Each row was made from one path, in order. Every step used is in the known rows, and no mark comes twice. Write each row's path.
In the rows, 128 means zero.
Known rows
vedopum > lako > firifoz: [137 134 106 129 187 119 137 163 128 138 155 143 131 115 132 143 138 144
 130 129 148 153 162 121 180 123  65 118 140 130 114 146 152 111 116 140
  96]
rotuz > lako > kepom: [134 130 143 109 106 159 141 137 119  95 136 105 122 141 126 117 157 137
 134 148 118 119 118 172 116 118 117 140 147  90 107 157 154  97 116 117
 124]
magene > lako > govag: [ 84 114 126 126 204 118 143 111 109 166 127 142 115 139 118 135 143 127
 137 140 133 101 134 124  97 170  85 100 144 125  88 131 144 149 145 156
 140]
kepom > lako > vagotab: [158 142 124 152 111 136 137 149 114 106 157 127 143 114 106 137  91 141
 115 102 113 129 148 109  89 180  89 138 169 134 194 124 131 204 145 150
 105]
beso > vedopum > lako > vagotab: [162  68 117 115  84 174 146 125 145 118 141 165 170 114 130 183 131 146
  85 115 132 149 131 113 193 120  73 118 144 120 186 117 164 186 140  85
 130]
beso > vedopum > lako: [130  86 113  92  88 167 138 124 150 129 118 159 164 118 142 161 134 145
  87 132 149 135 136 127 187  84 118 114 132 142 136 126 169 125 129  70
 142]
lisi > lako > pega: [127 126  99 174 173 127 140 155 132 118 122 155 108 159 157 156  79 141
 148 116 149  89 115 111 101 105 118 152 109 213 128 129  81 115 120 115
 151]
rotuz > beso: [151 131 141 135 109 113 119 106 138 158 125  99 148 143 149 105 134 127
 126 132 121 141 135 134 166 120 157 140 123  99 104 129 149 110 122  59
 134]
gedat > lako > govag: [ 92 145 120 147 178 133 115  79 125 107 134 112 122 127 111 130 168 179
 149 165 132 151 136  97  74 150  94 126 138 127 103 136  85 130 113 153
 114]
rotuz > beso > vedopum > lako > magene: [121  69 111  70  66 149  82  86 152 176 109 150 156 123 174 137 167 132
  99 148 133 142 145 131 212  69 196 112 109 122 119 165 222  58 104  27
 130]
roko > lako > tizov: [ 99 101 135 120  78 128 132 116 129 167 121 128 111 113  99 119 121  65
 135 103 119  91  97 119 138 154 142 119 112 134 158  96 121 123 161 180
 148]
roko > lako: [122 137 152 128 108 135 131 138 127 156 112 158 123 124 140 117  99  95
 128 111 107  83 104 139 123 133 139 136 130 118 113  98 132  95 144 133
 160]
roko > lako > gedat: [152 152 138 163 129 141 144 138 110 139 135 159 117 142 147 112  89  96
 108 112  93 108  90 153 138 133 123 131 141 127 139 108 136  89 152 113
 157]
gedat > lako: [131 152 117 151 139 123 111 130 136 113 133  98 140 132 138 125 129 170
 142 141 121 129 130 117  76 125 124 135 131 137  98 124  66 146 117 125
 111]
firifoz > lako: [133 163 156 131 125 116 113 150 144 126  96 126 118 137 140  88 130 113
 127 145 117 120 102 130 118 126 155 163 120 133 114 127  93 125 145 133
 157]
lisi > lako > govag: [ 89 137 121 176 189 119 146  78 118 117 126 144 129 144 135 137 146 117
 145 133 151 147 131  99  93 146 118 121 115 168 120 127 111 115 131 150
 143]
vagotab > lako: [130 164 136 142 104 126 131 121 128  79 123 106 135 127 130 109 123 141
 132 137 129 157 109 126 115 118 130 151 129 121 136 113  87  97 119 125
 135]
tizov > lako: [142 144 158 121 128 116 153 127 120 119 116 150 137 134 132 122 107 103
 135 133 127 109 133 132 145 136 130 163 114 114 119 104 122  72 115 138
 149]
pega > lako > tizov: [107 120 118 134 117 123 180 104 133 135 120  72  99 142  96 122 152 109
 167 122 156 142  79 111 117 162 136 105 113 128 143  98  94 217 144 136
  95]
kepom > lako: [127 155 115 131 111 128 121 153 118 122 133 125 134 119 116 118  95 147
 120 116 125 117 151 125  89 143 137 135 153 140 148 137 135 152 139 135
 114]
vagotab > lako > tizov: [105 127 129 130  79 121 130 100 128  85 134  82 119 115  84 103 146 114
 140 141 141 165 104 109 133 143 136 135 112 135 181 115  77 130 133 176
 123]
kepom > lako > firifoz: [124 159 112 135 158 104 101 175 115 125 161 143 128 117 116 127 122 124
 136 110 127 144 170  98  86 178  90 133 151 160 161 148 150 155 119 166
  86]
magene > lako > lisi: [161 124 133 124 221  95 129 163 105 163 124 123  97 131 115 127 105 111
 119 111 117  90 162 154 112 150 145 101 130 115 119 125 126 170 148 155
 109]
vedopum > lako > govag: [ 97 127 114 125 175 151 162  84 123 126 129 141 123 113 109 141 150 160
 122 169 155 150 151 128 177 113  80 110 157 116 109 141 164  98 124 142
 124]
vagotab > lako > govag: [ 86 160 137 142 142 134 135  68 115  69 121 125 120 120 101 113 165 145
 142 168 142 175 121 103 111 143 105 140 139 109 151 126 112  83 119 154
 135]
lisi > lako: [128 142 119 178 149 110 137 130 127 130 127 131 143 149 162 134 108 116
 136 107 139 121 124 122  90 120 142 133 107 173 116 122  83 133 135 123
 144]
beso > vedopum: [135 107 138 103  89 144 122 124 147 137 108 156 148 136 131 146 140 131
  99 129 128 137 128 123 135 111 132 123 125 131 122 116 150 142 123  79
 151]
roko > lako > govag: [ 83 130 150 132 146 140 141  84 117 150 108 177 107 123 117 128 137  98
 141 137 124 102 116 115 116 160 110 123 139 107 119 104 154  74 140 161
 158]
vedopum > lako > roko: [133 112 118  86  93 130 131 127 131 134 135 124 106 101 125 139 135 154
 151 132 138 133 160 151 163 112 117  98 123 148  91 139 149 118 123 167
 127]
vedopum > lako: [134 134 111 124 139 142 153 139 133 136 126 124 141 116 136 135 109 154
 115 137 142 124 140 147 183  89 104 120 143 123 103 131 137 112 131 115
 125]
pega > lako: [130 155 133 142 150 130 172 124 131 124 109 100 116 154 136 121 127 139
 157 127 147 136  91 129 104 137 125 120 132 112  99 100 100 185 130  91
 108]
magene > lako > firifoz: [126 121 118 134 213  89 115 187 116 180 152 140 123 139 141 133 133 109
 142 105 124 108 149 117 103 176  64 106 132 146  95 135 129 169 134 147
 110]
rotuz > lako: [143 134 116  94 120 133 153 144 138 120 130 125 115 117 128 131 117 144
 119 157 119 110 148 155 171  99 112 139 136 123 105 135 137  86 122 122
 132]
gedat > lako > vedopum: [110 153 117 146 114 129 112 118 156 111 147  70 168 113 113 142 115 159
 112 107 123 146 118 118  84  86 141 125 122  86 106 125  87 177 103 127
 113]
magene > lako: [126 120 128 122 164 110 134 161 121 173 121 124 128 146 139 134 102 124
 129 112 117  79 130 147  99 146 108 111 139 135  84 118 116 165 148 125
 141]

Which path is each row?
[116 108 156 139 151 133 123 153 102 148 130 104 137 170 138 116 141 118
 140 100 109  91  99 164  46 166 116 114 144 109  88 144 129 176 143 124
 132] : magene > lako > kepom
[144  83 141 103  63 135  94  93 158 157 114 131 171 136 155 132 155 119
 104 127 126 149 129 115 171 114 172 134 109 116 140 126 178 122 117  18
 148] : rotuz > beso > vedopum
[101 136 121 172 124 113 140 117 146 124 143 107 170 128 132 152  91 101
 105  74 136 142 112 119  97  79 157 126 100 116 128 121 107 157 119 125
 141] : lisi > lako > vedopum
[162 139 140 169 139 135 188 120 124 116 133 103 120 150 125 143 129 137
 154 107 132 146  85 112 109 180  87 122 144  90 148  88  96 239 136 100
  97] : pega > lako > vagotab
[110  48 101  81  58 160 135 103 151 138 128 131 152 105  99 159 158 120
  97 129 156 146 126 111 206 102 126 100 111 151 173 125 160 161 141 122
 132] : beso > vedopum > lako > tizov
[105 138 145 108 110 124 105 123 120 179  92 162  89 128 156 118 114  90
 136 123  99  69 116 147 110 115 180 118 122 120  81 121 152  41 129 147
 157] : roko > lako > magene
[161 157 107 210 175 116 153 133 114 112 148 129 140 159 165 120 100 112
 117 110 126 153 107 136 111 123 130 130 124 178 140 135  94 126 141 104
 143] : lisi > lako > gedat
[127  49 145 106  43 184  94  89 142 130 127 121 193 149 161 129 189 127
 105 123 134 161 105 137 170  98 159 131 126  95 155 160 214 112 114   9
 126] : rotuz > beso > vedopum > lako > kepom
[126 137  97 128 134 142 118 175 121 111 129 149 102 130 119 143  66 170
 136 121 129  77 141 114  88 126 111 156 151 184 161 142 128 139 119 128
 122] : kepom > lako > pega
[125  96 103 119 188 124 132 185 125 166 119 141  95 154 136 158  76 151
 139 119 124  43 116 136 103 130  85 130 132 174 100 129 113 153 132 115
 150] : magene > lako > pega
[168 148 100 157 166 151 172 146 114 114 150 122 140 139 142 126 105 156
  92 143 125 153 128 167 199  94  92 121 158 128 129 144 146 114 135  96
 125] : vedopum > lako > gedat
[110 114 103 135 116 114 112 110 140 121 147  77 126 122  97 118 153 147
 149 142 131 136 121  99  93 148 128 119 113 153 135 125  56 181 133 173
  99] : gedat > lako > tizov
[126 167 126 149 158 104 111 146 120  84 146 124 123 121 124 117 155 131
 146 133 141 187 131 100 118 153  85 149 126 129 152 125  99  95 106 151
 103] : vagotab > lako > firifoz
[128 156 108 158 190 104  91 155 134 121 159 119 132 129 135 133 158 152
 158 132 129 159 149  91  82 161  81 132 128 152 106 136  82 147 105 149
  80] : gedat > lako > firifoz
[167 118 116 147 129 150 169 135 125 124 156 129 145 116 121 154 111 156
 109 120 128 138 144 134 190 131  61 119 159 106 152 122 136 166 140 125
 114] : vedopum > lako > vagotab
[115  25 102  77  33 150 109  77 159 163 137 109 177 110 122 144 179 106
 101 130 153 161 127 102 237 100 159 109  97 137 196 133 193 142 134  63
 122] : rotuz > beso > vedopum > lako > tizov
[124 155 184 147 106 137 106 141 124  99  98 107 126 162 137  71 166 106
 141 140 111 134  70 153  72 148 166 168 132 100 123 147 109 125 141 129
 150] : firifoz > lako > kepom
[122 137 123  95  68 113  94 144 118 126 143 130 101  97 108 125 116 137
 158 120 118 123 172 126  73 165 152 117 134 166 140 144 146 163 129 188
 115] : kepom > lako > roko
[107 159 156 127 100 116 116 128 162 117 107 101 146 117 110 110 113  96
 101 118 114 138  91 130 127  82 179 153 107  82 131 127 118 148 133 137
 157] : firifoz > lako > vedopum
[157 141 154 130 160 118 122 140 110 145 118 156  90 113 116 124  98  84
 120 106 106  92 137 147 136 128 171 121 127  87 146 103 141  97 143 161
 130] : roko > lako > lisi
[124 142 142 100  63 111 103 108 124  78 131 105 101 105 122 109 149 142
 168 142 122 168 132 126  96 139 146 132 111 143 133 120  96 105 113 179
 137] : vagotab > lako > roko
[138  40  93  85  83 173 106 121 160 143 118 159 151 129 159 171 127 161
 105 140 145 113 125 111 227  66 129 146 116 165 166 143 198  98 104   4
 147] : rotuz > beso > vedopum > lako > pega
[118 146 150 166 122 151 100 125 119  88 139  78 147 160 137 110 167 165
 150 132 118 142  98 137  30 140 131 142 144 109  93 151  77 148 110 122
 107] : gedat > lako > kepom
[125 134 124 115  96 111  85 123 133 117 146  98 109 116 132 127 156 169
 177 138 113 142 148 121  60 148 138 111 111 160  87 130  74 155 112 174
 115] : gedat > lako > roko
[173 152 163 119 179  98 140 129 103 111 121 148 107 123 113 119 110  95
 127 136 128 119 163 137 163 140 171 150 111  86 152 109 136  73 113 173
 116] : tizov > lako > lisi
[161 183 126 175 132 132 144 122 109  57 148 103 128 140 139  95 116 147
 112 147 117 180  98 144 131 124 121 147 141 128 164 128  90  91 128 111
 134] : vagotab > lako > gedat
[112  88 109  71  91 156 108 112 142 154  99 170 131 119 152 155 144 140
  99 147 140 129 145 141 184  69 159 101 120 140 104 156 189  82 107  89
 141] : beso > vedopum > lako > magene
[111 124 143 120  95 108 120 127 145 127 104 100 104 123  94  84 153  86
 138 144 125 133  92 113 140 150 169 148 101 146 159 125  81 155 161 183
 143] : firifoz > lako > tizov
[102 112 126 117 148 115 139 147 139 169 139  94 155 127 109 148  89 112
  98  81 117  95 114 146 106 105 124 103 123  87  98 120 140 196 135 125
 142] : magene > lako > vedopum
[133 124 164  83  81 101 120 120 121 120 127 147 102 111 128 132 134  95
 168 129 118 118 149 132 130 161 149 141  94 127 114 110 133  77 107 194
 148] : tizov > lako > roko
[162 160 120 131 162 112 114 160 100 110 137 126 105 105  94 117  93 133
 113 125 118 128 184 133 101 143 169 126 153 120 179 145 141 158 135 174
  85] : kepom > lako > lisi
[168 167 160 132 180  96 111 153 125 113  95 127  87 125 116  89 130  98
 120 153 113 129 134 139 137 128 191 152 118 108 146 132  99 127 145 168
 125] : firifoz > lako > lisi
[167  94 115  89 145 153 126 128 130 122 123 165 135 107 119 166 134 137
  82 136 144 145 167 135 201  84 150 105 128 112 167 131 177 130 129 108
 111] : beso > vedopum > lako > lisi
[118 142 140 136 161 109 112 160 125 164 135 170 109 121 139 125 128  79
 143  96 115 110 127 112 122 165  90 133 125 131 129 108 143  94 131 157
 128] : roko > lako > firifoz
[123 148 154 101 125 105 126 109 112 143  99 153 103 131 145 116 123  99
 143 146 118  99 144 144 140 127 179 146 108 108  92 132 145  24  96 158
 144] : tizov > lako > magene
[120 139 109 105 140 136 137 128 128 155 113 128 111 121 144 130 125 152
 118 149 133 119 153 160 172  79 147 108 140 124  72 165 161  67 114 128
 122] : vedopum > lako > magene
